Each row was made from one path, in order. Every step used is in the known rows, and no mark comes twice. Write each row's path.
Known rows
miri, sasa, tupoz, lugog, bupiz, pevok: [ -3  -2   6   0  -3  -3   0  11  24  -6  -9   2  -7  16   8   9  19  -5
  -9 -14   8   2  13  -8 -23 -16  -2  -7   1 -13 -12 -17 -16 -10]
miri, sasa, gidi, zerit, tupoz: [  5  14  -4  -2 -18 -13  -4  -3 -19   3  -1 -11   0  18  -6 -11 -11  15
   1 -11  15  15  -1   2  18  12   8  11   6  17  11 -17  -2  11]
gidi, sasa, tupoz, lugog, zevisez: [  2  -9   6   0   7  11   0  10   1  -5   8  -1 -10  -2   0  -5 -11   3
 -10  -1  -6  15 -11  -1  -5   3   4  -1  -1   3  12   3  -1 -12]
gidi, zerit, simovib, sasa: [  1   3   3  -6  -4   0 -17  -9 -23  -9  -3  -1   2  -6 -11 -20  -5  17
   1 -11   8  11  -4   7  11  11 -12   7  18   9  -3  -6   0  14]
simovib, sasa, gidi: [ -4  18   7  -5  -4  -8  -5  -4  -3  -3   4 -12  -5  10  -2   0  -3   4
  -9  -9  10   6  -1  14   6  -1   4   1  20  -1  -7 -13   5  25]
zevisez, lugog, gidi, zerit, simovib, sasa: [  3   7   5   6 -14   9 -12 -19 -21  -3  -9  -7  13   7  -6 -16 -28  11
   7   3   2   4  -3   0   5   1  -8  22   2  15   9   7   5   4]
tupoz, zerit: [ -6 -13  -4 -11   4  -6 -11  -1   2   1   0   6   2  -8   4   3  18  -1
  -2 -11  -1   2  -1   4   2   8  -1 -17   6  -7 -11   2  -2   4]
gidi, lugog, zevisez, zerit, tupoz, sasa: [  8  -5  -7   7  14   7  10   6 -12   7   3   8   3 -10  -3  -5  -9   4
  16  16 -15   1  -5  -9   7  10   6  13 -11   8  14  13   5 -14]
gidi, lugog: [  1  -3   6  -2   8  -4   2   2  15  -6  -2   4  -6  -2   7  11  23  -6
  -3  -7  -7  -5   6  -4  -5  -9   6  -6  -1 -10 -15   0  -7  -1]
lugog, zevisez, zerit: [ -6 -12  -6   3  18   5   9  10   4   6   0  10   6 -20   6   4  14  -3
  -2   1 -12  -8   4   7   3  18  -6 -21   2  -8 -11  15   5   5]
zerit, tupoz, sasa, miri: [  4  20   1  -6   2  -9  -1   1 -13   3  19 -11   0   2  -9  -4   5   1
   1   0  10  -4  -5  13  15   1   5   8  21  -4   5  -5   3   9]
pevok, bupiz, lugog: [ -3 -15   4  -1   4  -4  10   0  42  -1  -5   5 -11  -4  13  16  39 -18
  -7  -4   7  -8   8  -3 -22 -17  -6 -18  -9 -16 -33 -18  -5   6]
zerit, zevisez, lugog, bupiz: [ -1  -7   6   9   4   5  15  10  23   5   1   8   1  -2  10  26  12 -10
  -4   7  -4 -21   8  -3  -7 -14  -5 -19 -10 -12 -16  18   1 -24]
pevok, bupiz, lugog, zevisez, zerit, simovib, sasa: [  2 -12  -3   9  10   8   5  -3  12  -6  -8  10   1 -17  -2  -9   7   0
   5  14   2   3   7   2 -10   2 -20   2  -1   1  -6  -4   8   7]
zevisez, zerit, tupoz, lugog: [ -3  -2  -5  -7   0   1   0   2  -9   6   4   9   6   3   1   3  -4  -3
   4  13  -1  -7   8  -2  -5  -2   4   0  -8   4  -7   2 -11 -11]
zerit, zevisez, lugog: [  1  -6   4   4   2   5   8   3  14   4   8   2   3 -10   9  20  11  -7
  -2   8  -6 -14   7   1   2  -8   0 -19  -9   0 -12  20   0 -16]
miri, sasa, gidi, zerit, zevisez: [  4   6  -2   3 -11  -6  -2  -4 -10  -2  -1 -10  -5  -1   0  -9 -11  23
  -2  -8  -1  14   0   4  24  14   8  -6   6  13  14   2   3   3]
bupiz, lugog, zevisez, zerit: [ -2 -21  -8   7  13   7  11   6  18   0  -1  12  -2 -19   7   8  20  -9
  -4  10 -14  -7   3  -3  -6   8  -3 -18 -13  -7  -9  10   4  -1]
bupiz, lugog, tupoz, zerit: [ -1 -15  -7  -1   1  -3  -8  -4  12   4  -4   2   2   2  -3   7   9  -9
  -4  -2  -5   8  -7 -16 -10   1   6  -2 -16  -3  -1  -2  -1  -7]
lugog, gidi, sasa, miri: [  0  24   7   0   7  -2   3  -7  -9  -2   9 -18   2   2  -7  -9  -4   4
  -8  -9  -2  -9  -6  18  12   0   4   7  29 -15   7   1  11  16]
tupoz, zerit, gidi: [ -2  -3  -5 -11  -1  -9 -10  -8  -4   0   0   4   7   3   6   1   0  -2
   0  -4   7  -5  -4   5   6   7  -3  -7   3  -1   1   5   5  13]
sasa, tupoz, zerit, gidi, lugog: [  3  -3  -6  -6 -18  -9 -11  -7  -8  -4  -2   2   1  14   3   0 -15  -6
  10   5  -7  14  -3 -11   3   1   6   8 -17  14  19  -2   2  -7]
simovib, zerit, zevisez, lugog, bupiz: [ -4 -14   2   6   2  10  17  12  15  -1  -2   8  10  -6   1  26   5  -6
   2   5  -5 -14   5  -5  -4  -5 -10  -8 -21   0  -7  17   0 -25]
zerit, tupoz: [ -1   3   0  -7   1  -8   3   5   2   6  10  -1   1   5   0  13  17  -8
  -3  -5   8 -10   2   5  -2  -1  -3  -5   5  -4 -17  -7  -5   6]
zevisez, zerit, simovib, sasa: [  1  11   0  -3   1   1 -13  -3 -28  -3   0   0   9 -12 -14 -18  -2  11
   5   1   3  -4   8  15   8   7  -8   3  24   4  -5   0  -1  20]
lugog, bupiz, pevok: [-13  -9   6  -5  15  -4   7   8  33   2 -10   9  -6  -3  15  18  42 -18
 -10 -20   6 -19  11  -1 -22 -11 -15 -21   3 -31 -36  -6  -5   0]
sasa, gidi, zerit, tupoz, lugog, zevisez: [ -7 -11  -5  -4  -4   3   0  -3   0   1  -2   6  -6  11   9   1 -24   4
   0   6   3  20 -10 -10   3  12   2  13 -23  17  16   3   0 -16]
pevok, bupiz, lugog, gidi: [ -5  -9   3   5   1   0  12  -9  42   1  -8  -4  -5   4  14  17  24 -18
  -5  -1   1 -12   3  -6 -24 -18  -7  -5  -9 -18 -24 -12   0  11]
zerit, zevisez, lugog, tupoz: [  2   0   1  10   2   5   8   2  10  12   6  -2   9   0   3  20  -5 -11
  -2   7  -8  -9   4 -10  -1  -6   4  -9 -16   3  -4  20  -1 -20]
gidi, zerit, simovib, sasa, tupoz, lugog, bupiz: [ -2  -2   4  -3 -18   6 -18  -2 -17 -12  -7   5  -5  16 -10 -15 -26  12
   0  -1   4  21  -5  -7  -7  -3 -10  18   1  11   9 -12  -6 -14]
tupoz, sasa, miri: [  1  15   4  -5   9  -6  -4   0  -5  -3  13  -9  -2  -9  -4  -7  14   3
  -7  -8   4  -5  -4  17  15   0   8  -7  28 -13  -2   0   3  15]
pevok, bupiz: [ -7  -7   5  -5   7  -7   6   3  28   3  -2   4  -4  -5  13  12  33 -12
  -6 -13   9 -10   9   6 -12  -8 -10 -23   7 -17 -34 -12  -4  12]
pevok, bupiz, lugog, zevisez, zerit, gidi: [ -1 -16  -9   7   9   2  18  -2  28   3  -7  13   2  -7  16   8   7 -16
   3  16   1 -13   5  -5 -13   1 -14 -11 -21  -4  -8   2  12   8]

Write each row's path
[  0  22   6  -3  -8  -7 -16  -6 -18 -10   0 -11  -6   5 -11 -13  -6   9
  -5  -9  16   7   2  14   7  -2  -1  13  25   6   5 -10  -2  27]
zerit, simovib, sasa, gidi
[  4  27   7  -8   5  -9   0  -4 -14  -7  13 -12   3   4  -5 -11  -7   2
  -8  -6  12 -11  -4  20  18   0   2   4  26  -7  10  -1  11  20]
zerit, gidi, sasa, miri
[ -7  -7   8  -4  10   1   3   6  24  -5  -5  12  -8   7  10  18  17  -8
 -13  -7   2 -13   3  -3 -19 -17  -1 -12  -1 -23 -21   0 -10  -9]
tupoz, lugog, bupiz
[  5  -6  -7   7  -1   6   2  10  -4  -2   1   3   4  -2  -1  -5 -10  10
   0   7 -11  13   8   0   2  13   6  -8   0  10  14   5  -6  -5]
miri, sasa, tupoz, lugog, zevisez, zerit
[-14 -13   8  -8  16   1   4   4  37  -4 -12  15 -10   2  19  19  32 -15
 -11 -12   5 -14  10  -8 -30 -20  -9 -14  -8 -29 -31  -4 -13 -13]
tupoz, lugog, bupiz, pevok
[  1   1   0  -8  -1  -4 -23  -9 -22  -9  -1   1   6  -7 -12 -14   0  14
   3  -7   7  11  -2  11   8   9  -9   6  23   5   3  -2   1  12]
tupoz, zerit, simovib, sasa
[  4  15  -3   7  -7  -3   6   4 -15   8  -7   4  -5  14  -6  -9 -20   0
  13  13  -3   0  -2 -10   1  -9  16  24 -10   2  14  -4  -1 -13]
zevisez, zerit, tupoz, sasa, gidi, lugog, bupiz
[  5  -6  -1  10  -2  13   0  -5 -12  15   2  -3   7  -6  -3  -4 -28   9
   8   8 -11   7 -14 -16  11   5   8   1 -20  16  13  22   5 -26]
gidi, zerit, zevisez, lugog, tupoz, sasa
[ -4 -26  -7   7  14   6  18   4  35   3  -7  15  -2 -18  14  10  26 -15
   0  11  -7  -6   8  -5 -16   2 -13 -21 -17 -10 -21  -1   6  -1]
pevok, bupiz, lugog, zevisez, zerit
[  4   6   6  -3  -5  -1  -4   8 -11   1  10 -11  -7   0  -9  -8   1   0
  -7 -12   0   6  -6   7   2   0   5  -7  13   2  -2 -11  -3   7]
gidi, sasa, tupoz
[  5  11   7  -7 -11   2  -8  -2 -14  -6   8  -7  -5  16  -3 -10 -27   1
  -5   2   8   4 -10   0  -4  -8   8  10   0   9  17  -6  -4   3]
zerit, gidi, sasa, tupoz, lugog
[  7  16   2   0  -8  -6  -1  -4  -9   1   3  -8 -11  13  -4  -5 -11   2
   7   3   5   9  -8  -7   4 -10  21  25  -5   9  15  -7  -5  -1]
zerit, tupoz, sasa, gidi, lugog
[ -2  12   4  -2  -1  -5  -7  -3  -6   1   2 -11 -11  -1  -1  -8   3   4
  -7 -11   8   2  -9   8   6  -3  15  -3  14  -3   1  -4  -3  21]
tupoz, sasa, gidi
[  8   7  -5  13   5  -2   8   5  -2  -4 -10   2  -1  -2   1  -8  -6  11
   3   3 -12  10  11  -1  12  11  14   4   0   6  17   6   3   3]
miri, sasa, gidi, lugog, zevisez, zerit
[ -6   2   1  -2  -3  -1   7   5   4  -3 -16   1  -6  12  -6   6  -3  -6
  11  -4   9   7  -3 -20 -11 -12   0  33 -23   2  10 -15  -6 -15]
simovib, zerit, tupoz, sasa, gidi, lugog, bupiz, pevok
[  5  16  -3  -2 -11  -1  -3   2 -33   6   7  -7   7   5 -10 -20 -27   1
   4   6  -1  -2  -3   8  10   8   3   2   7  12  14  -4   6  14]
zevisez, zerit, gidi, sasa, tupoz
[  6  -2  -5  -3 -15 -10 -14   4 -10  -1   3  -7   4   5  -7  -7   6  11
   0 -12   1  19   2   5   9  13   6 -11  14   9   8 -12  -5   6]
miri, sasa, tupoz, zerit
[ -3   9  -3   4  -1  -3   7   1  -3   9 -15   7  -6   9   1  -6  -6  -8
  14   7  -1  -2   5 -16 -10 -14   7  22 -17  -3   5  -7  -3 -17]
zevisez, zerit, tupoz, sasa, gidi, lugog, bupiz, pevok
[ -2 -11  -3   7  -5   8   1 -11   5   8   0   0  12  -4   8  14 -13  -2
   8  14 -16  -5  -2  -4   4   1   1  -4 -15   5   9  29   8 -20]
tupoz, zerit, zevisez, lugog, gidi
[-11  -9  -3  -6   7   2   7   6  13   8 -10  18   3   7   9  11  12 -15
   5   7   2 -15  14 -11 -24 -13 -10   0 -17 -14 -20  -3 -11 -23]
zevisez, zerit, tupoz, lugog, bupiz, pevok
[  7  13  -2   6  11   2  -1  -2 -19 -14   2   5   9 -13 -12 -17 -12  11
   9  13 -13   8  10  10  20  12  -8  18  17   4  20  12  13  -1]
gidi, lugog, zevisez, zerit, simovib, sasa, miri
[ -1   9  -6  -4   1  -5   1  -2 -12   5   1   3  10  -2   4  -2  -2  -5
   2   4   1 -19   6   8   6   6  -2 -10   4  -2  -6   7   3  20]
zevisez, zerit, gidi
[ -5  -3  -3 -10  -3  -4   4   9  -6   0   5  -2   9   0  -9  15   9  -4
   1  -6   8  -3   0   2   2   9  -8   5  -5   7  -8  -8  -7   6]
simovib, zerit, tupoz
[  3  -1  -1   0  17  13   5   0 -13  -2   1   9   5  -6   3 -11 -28   9
   0  13  -4  -7  -7   3   4   9   1   3  -2   3  18  19   9  -1]
tupoz, lugog, zevisez, zerit, gidi, sasa
[  3 -16  -4   9 -15   8   2 -11  13   4   1 -10  -5  -1  -1  -1 -18  -1
   8  15 -15  17 -13 -13  -9  -4  -4   7 -17   8  18  -5  13 -18]
pevok, bupiz, lugog, gidi, sasa, tupoz, zerit, zevisez
[  1  -1   5   9  -1  18  13  -3  -9   0   2 -11  14  -9  -9   8 -26   7
   6   8 -11  -7  -8  -1   7   1  -1  13 -11  12  17  21   6 -12]
simovib, zerit, zevisez, lugog, gidi, sasa
[  9  -4  -3   5 -21   6 -20 -12 -21  -7  -4 -11  -3   3 -19 -24 -20   4
   3   3  -5  17 -15  -8  -4  -2   5  24  -2  13  32  -5  -2  -2]
bupiz, lugog, gidi, sasa, tupoz, zerit, simovib
[  6   9   2   2 -12 -10  -4   9  -2  -2   7 -12  -2   8  -6   0  14   5
  -7 -15   5   5   7   8   5   4   6 -13  18   3  -3 -15  -9  16]
miri, sasa, tupoz
[ -2   0  -2   0  -7   2  -7  -9 -14   3   3  -9 -12 -11   0 -14 -20  17
   3  -1  -6  14 -16  -1  20  10   9  -1  -1  12  16   9   6  -3]
tupoz, sasa, gidi, zerit, zevisez
[ 3  6  1 -4  3 -3 -1  3 -8  7 12 -5 -2 -1 -5  0  7  1  2 -4  9 -7 -9  4
  3 -2  5  3 11 -1 -5 -5 -5 10]
zerit, tupoz, sasa
